Each row was made from one path, in order. Every step used is in the known rows, and no mark comes twice. Write each row's path.
(in the rows, 128 means zero)
Known rows
mivedap > badis > mipi > lepiz: [ 96 128 126 138 114 109 106 113 156 179 113  78 130  27 159 129  98 138
 153 153 105  86 148 142 125 160 159  61 138 144 140 113  53  99 165 145
 114 161 136 117  84 142 125 132 125]
lepiz > badis > mipi > nimiv > gipop: [112 111 116 115  99 106 127 114 165 139 101  86 141  52 129 158  91 160
 133 170  98  89 123 140 166 177 152 110 121 144 107 127  57 102 127 128
  70 144 147  87 108 148 157 148 121]
zisupu > batos > badis > gipop: [135  97 125 115 109  98 144 110 117 141 128  84 121  71 104 157  84 105
 167 104 139  92 144 180 150 159 130  78 134 148 124  97 111 129 164 168
  67 153 132 102  87 134 146  72  98]
zisupu > batos > badis: [157 109 124 138 103 107 138 107 113 139 154  84 119  62 136 149  86  96
 182 110 138 100 142 169 138 148 122  77 125 165 135  87 118 115 162 177
  93 155 140 121  97 163 140  75 112]
pefovep > lepiz > badis > mipi > nimiv: [110 124 117 137 127 109 131  97 176 180 102  79 141  22 177 144 101 153
 159 144  90  86 154 125 154 157 172  85 125 153 124 128  53  82 136 161
  77 148 148  84  95 155 150 152 113]
lepiz > badis > mivedap > nuvug: [ 91 134 127 140 126 106 130 141 145 143 109  88  99  76 123 147 104 109
 156 123 131  84 143 153 186 134 174  91 132 174 123 104  72  79 140 146
  96 140 141  99  89 167 177 120 134]
gipop > badis > lepiz > pefovep: [ 90 125 143 132 112 107  84 110 148 167 150  75 170  45 136 126  90 127
 164  94 109  62 125 137 144 149 198  57 137 150 129  82  66  96 151 129
 100 157 150 128 122 197 152 152 142]
nimiv > mipi > lepiz > badis: [107 117 121 123  84  97  99 109 169 157 118  74 161  36 167 125  92 154
 161 144 131 103 138 115 155 124 161  63  95 144 147  97  63  74 126 159
  92 137 152 127 118 168 126 114  91]
badis > gipop: [128 112 125 108 126  97 129 120 109 146  98 102 139  78 117 121 104 112
 138 126 120  88 153 154 163 150 122  80 117 139  96 104  93 102 150 131
  76 155 120  98 116 130 157 117 110]
mivedap > badis: [129 127 108 142 114 104 140 112 125 150 145 104 119  72 131 130  79 114
 156 140 124  95 145 142 146 150 130  89 129 149 134  98  84  99 163 135
 123 169 142 112 108 161 141 122 132]
nimiv > mipi > lepiz > pefovep: [126 123 147 116  84 105  83 115 143 181 113  61 184  28 210 112 110 165
 160 145 110  87 125 108 167 136 168  54  95 129 133  88  64  56 143 156
  86 137 142 142 118 163 135 126 122]
nimiv > gipop > badis: [135 106 113  89  85 122  96 111 136 124 132 102 162  94  93 141  83 119
 157 140 122  86 111 132 158 151 145  89 119 139 130  93  75  94 156 107
  96 163 136 113 123 175 143 129 126]
pefovep > lepiz > badis: [115 128 114 132 114 103 128 107 154 166 121  98 146  57 158 123  82 131
 176 105 124  96 146 119 156 133 163  91 109 155 137 105  76  71 152 157
  89 146 144  90 123 168 142 129 108]
badis > mipi > lepiz > pefovep: [104 131 158 129 114 111  85 120 135 198 104  56 165  13 203 110 117 151
 151 127  86  76 132 134 145 156 170  63 117 138 120 107  65  79 162 146
  80 141 130 127 106 157 140 143 135]
gipop > badis > nimiv > mipi: [122  90 110 101 111 117  99 101 164 134 140  88 163  62 117 143 110 139
 142 175 113  67 151 136 163 134 153  59 141 139 136  91  64  94 139 128
  93 147 148 130 105 173 171 113 115]
gipop > badis: [132 115 115 119 108 119 111 103 129 138 152  90 148  72 115 127  92 101
 164 126 122  89 138 140 141 132 137  77 128 154 135  78  92 104 154 124
 113 173 134 125 118 192 145 124 117]
pefovep > lepiz: [149 127 122 125 129 117 115 110 130 166 106 105 151  62 169 114 101 119
 174 115 115  90 158 119 152 141 141  70 106 147 121 109  82  61 159 157
  88 157 128  96 122 152 140 124 118]
mipi > badis > mivedap > nuvug: [118 120 131 129 130 113 121 160 142 153 102  87 107  73 126 141 119 102
 164 149 122  97 148 166 174 128 152  71 147 174  99  99  65  78 152 151
 117 158 134 122  73 163 161 134 140]
lepiz > badis > gipop: [ 96 112 114 118 116  83 137 114 141 145 112  95 136  75 104 134  86 125
 139 114 125  90 142 150 164 142 139 102 118 142 117 102  91 110 139 136
  75 145 140  93 115 149 162 122  98]
mivedap > nuvug: [142 136 124 129 131 114 129 142  95 153  96 100 133  71 136 127  94  92
 171 128 116  88 152 153 178 140 133  76 111 167 113 100  87  71 145 145
 126 163 109 105 122 134 157 116 134]
lepiz > pefovep: [137 133 139 132 114 104 116 121 110 167 133  83 155  59 176 113  97 124
 151 115 108  84 132 133 163 146 136  87 109 144 116  88  97  78 156 135
  90 149 133 124 128 173 157 132 140]
zisupu > batos > badis > mivedap: [135 104 136 138 110 112 127 115 135 130 153  78  92  76 131 154 110  98
 164 121 145  89 144 176 148 152 149  73 140 163 122  92 109 114 170 178
  64 140 158 116  75 174 158  72 120]
nimiv > mipi > badis > mivedap: [126  95 124 121  99 107  88 130 172 144 123  73 120  75 144 136 133 133
 145 187 134  96 150 141 159 134 133  61 134 150 105 103  60  91 144 153
  88 132 167 127  74 176 149 129 122]
badis > lepiz > pefovep: [110 134 150 142 126  95  99 123 122 171 121  86 161  45 168 113  99 132
 155  94 109  68 142 138 152 156 177  64 118 153 107  99  76  81 148 139
  84 148 142 111 136 162 153 144 144]
batos > badis > mipi > nimiv: [140  97 127 134 127 113 144 112 150 163 120  77 116  24 147 148 119 124
 154 164  99  74 154 159 142 159 123  77 136 166 106 115  76 122 133 155
 104 170 142 107  91 163 138 125 116]
batos > zisupu: [138 129 116 133 121 114 140 125  95 129 117  91 137  60 152 127 111 104
 143 119 118  77 159 150 155 137 131  81 103 162 105  93 119  96 159 163
 120 174 124  92 116 169 146  97 114]

Which path is each row?
[106 105 113 113 111 107 113 110 179 160 119  96 158  29 150 128  93 174
 144 183 108  86 155 131 165 136 176  46 132 134 146  99  45  77 145 152
 105 155 151 134  93 144 149 111 112] | mivedap > badis > nimiv > mipi > lepiz
[127  88 113 100  98  93 107 125 156 156  99  80 152  68 120 141 115 139
 146 175 126  95 148 150 160 139 115  74 131 131 106 104  62 102 136 148
  93 145 144 117  87 135 142 133 100] | nimiv > mipi > badis > gipop
[108 107 143 128  95  94  78 132 171 183 123  68 174  33 170 131 106 159
 163 142 116  82 135 134 149 148 170  53 130 149 112 101  41  80 134 157
 102 133 165 133  99 168 140 164 133] | nimiv > mipi > badis > lepiz > pefovep
[111 113 128 138 125  96 105 133 154 160 124  98 150  50 126 121  99 114
 167 121 115  99 154 154 128 136 148  56 132 169 100  98  74 101 134 149
 111 167 148 116 111 168 132 150 119] | mipi > badis > lepiz
[113 105 109 110 117 105 118 100 194 159 110  92 163  44 160 141  99 171
 157 151 116  76 161 115 178 135 178  74 121 142 139 118  51  60 134 161
  72 123 162  94 110 154 168 123 103] | pefovep > lepiz > badis > nimiv > mipi
[ 92 107 120  94 108 108 118 121 177 136 109 113 183  49 119 129  76 177
 137 139 103 106 124 130 174 129 192  84 114 138 123 101  66  73 135 131
  63 148 145 112 129 158 150 113 105] | mipi > lepiz > badis > nimiv > gipop
[119 101 111 110 135 117 120 104 147 133 152  97 155  62 100 132  96 118
 144 138 102  78 151 152 153 131 154  67 146 148 129  82  85 106 148 117
  96 174 135 125 116 186 170 115 119] | gipop > badis > nimiv
[126 102 137 129 126 112 130 126 147 142 139  92  96  74 123 134 125 101
 156 132 144  73 147 160 157 135 138  79 133 167 114 100  96 111 157 149
  92 147 155 112  95 180 145 104 125] | batos > badis > mivedap
[125 106 116 126 118 117 112  99 151 152 130  66 138  37 130 149 111 122
 149 168  87  79 143 149 141 158 146  69 145 152 118 103  66 118 139 126
 100 179 134 118  90 181 155 147 124] | gipop > badis > mipi > nimiv
[118 101 124 130 103  99  84 127 169 158 114  81 153  49 144 131 110 135
 165 157 126  87 154 141 137 140 146  45 129 160 110 108  50  93 123 158
 107 145 163 123 103 153 131 146 115] | nimiv > mipi > badis > lepiz
[158 111 118 104 107 117 133 119 125 128 103 112 154  76 138 135  87 146
 141 164 101 108 127 134 180 158 135  88 103 140  93 107  81  77 136 127
  77 173 132 103 126 149 148 126 121] | mipi > nimiv > gipop
[133  99 114 120 140 107 136 130 152 148 131 103 149  55 118 125 101 127
 146 154  94 103 159 161 150 124 130  73 147 153 100  94  89  96 143 139
 102 170 142 132 104 171 162 125 113] | mipi > badis > nimiv
[107 112 129 121 113 119  96 109 147 129 149  84 117  85 111 134 116 102
 147 137 126  79 137 144 152 134 163  69 142 153 122  85  83 103 163 122
  85 158 147 121  90 205 160 125 128] | gipop > badis > mivedap
[124 118 110 148 126 108 141 107 151 161 121  81 110  37 144 149  99 141
 142 178  91  85 154 150 144 175 140  80 150 149 120 122  57 110 149 140
 112 178 144 106  77 147 153 145 139] | mivedap > badis > mipi > nimiv
[115 112 146 107 113 110  94 118 161 177 110  71 192  18 198 112 111 186
 141 157  93  76 136 122 181 134 185  43 112 125 122  91  57  56 143 152
  69 137 143 145 116 156 162 118 122] | badis > nimiv > mipi > lepiz > pefovep
[150 100 126 143 111 115 141 105 138 152 136  63 111  32 149 167 100 119
 165 149 101  91 145 178 136 177 129  71 139 162 118 108  90 130 148 182
  78 165 140 111  75 152 151  91 115] | zisupu > batos > badis > mipi > nimiv
[122 109 110 116 103 114 129 112 159 148 104  96 123  57 129 158  88 165
 131 194  95  83 128 141 160 191 149  99 142 137 112 131  44 104 151 127
  95 165 146  93  80 127 150 151 141] | mivedap > badis > mipi > nimiv > gipop
[111 123 115 145 120 107 119 112 139 162 124  84 108  55 138 138 102 119
 143 158 113  74 156 150 130 176 126  87 148 147 133 122  67 116 164 134
 120 155 142 101  84 141 149 138 138] | mivedap > badis > mipi
[ 87 137 135 151 120  92 114 120 145 177 145  89 144  44 152 124  79 144
 157 103 115  68 133 139 147 165 194  69 137 150 130 101  59  89 161 139
 108 158 158 112 109 163 149 152 156] | mivedap > badis > lepiz > pefovep
[113 105 121 102 105 117 101 109 164 126 119 106 170  63  96 148  82 147
 158 145 102  86 120 132 161 156 197  59 134 149 109  99  50  96 130 117
  84 185 147 105 120 168 145 151 127] | mipi > nimiv > gipop > badis > lepiz
[107 108 110 101 117 103 133 120 162 122 122 119 158  75  98 142  79 158
 133 142 112  89 126 142 177 148 161 108 123 140 117 110  79  90 132 119
  64 139 150  95 130 156 171 117 114] | lepiz > badis > nimiv > gipop
[141 104 118  91 129 119 123 126 133 126 107 125 164  83 109 129  95 144
 130 154 104  84 138 146 179 158 138  90 121 137  96 112  83  78 143 114
  63 150 133 101 129 136 177 115 127] | badis > nimiv > gipop
[122  99 115 108 120  92 129 133 137 156 108  92 144  72 103 131  99 118
 148 141 116 109 146 165 151 135 115  80 136 144 100  96  84 109 151 139
  95 168 132 113  93 149 142 135 105] | mipi > badis > gipop
[101 124 122 132 118 108 112 105 167 182 103  74 136  42 166 137 104 137
 166 124 113  74 155 125 138 160 157  91 124 151 132 129  58  87 152 155
  82 129 146  80 102 152 149 145 115] | pefovep > lepiz > badis > mipi
[102 110 138 104  96 113  92 112 167 150 132  87 190  50 123 147  77 170
 153 130  90  74  96 127 172 163 221  68 130 140 113  92  44  82 140 117
  77 172 151 116 118 185 154 168 148] | mipi > nimiv > gipop > badis > lepiz > pefovep
[ 78 118 128 109 110  84 125 115 155 159 103  89 156  44 128 126  89 141
 145 106 117 107 137 138 158 126 173  81 111 140 123  92  79  93 143 144
  72 157 131 110 117 149 134 114  86] | mipi > lepiz > badis > gipop
[ 98 130 117 150 125  96 118 117 143 155 132 108 124  60 121 125  79 121
 159 121 128  80 156 146 135 157 168  63 140 157 129 105  65 105 151 142
 116 168 150 105 112 148 138 135 136] | mivedap > badis > lepiz
[113 105 109 119 116 100 124 108 172 136 125  91 151  52 134 140 101 156
 134 161 117  80 156 135 173 136 148  85 122 146 132 102  70  90 118 145
  80 128 162 114 115 159 174 111 106] | lepiz > badis > nimiv > mipi
[ 88 118 121 122 132  97 134 115 169 155 125  96 165  32 141 119  85 151
 145 121  95 104 149 139 160 115 183  70 121 150 130  89  80  85 136 146
  80 159 140 127 125 173 150 107  97] | mipi > lepiz > badis > nimiv
[133  92 109  88 116 114 123 140 160 132 116 117 169  74  97 136  94 150
 141 168  98 102 132 154 161 143 136  86 135 142  96 104  71  86 144 122
  87 160 145 117 107 154 157 130 119] | mipi > badis > nimiv > gipop
[ 97 126 128 130 121 107 117 111 175 157 119  92 116  69 157 134 107 132
 160 113 134  85 146 122 167 134 188  85 124 157 125 110  69  67 158 159
  63 128 160  88  97 180 159 127 118] | pefovep > lepiz > badis > mivedap
[ 99 122 114 107 121  95 133 107 161 166  96  99 150  63 128 135  89 143
 159 100 126  86 149 133 169 141 171  94 122 141 123 113  67  80 155 149
  64 144 139  78 111 139 151 129  95] | pefovep > lepiz > badis > gipop
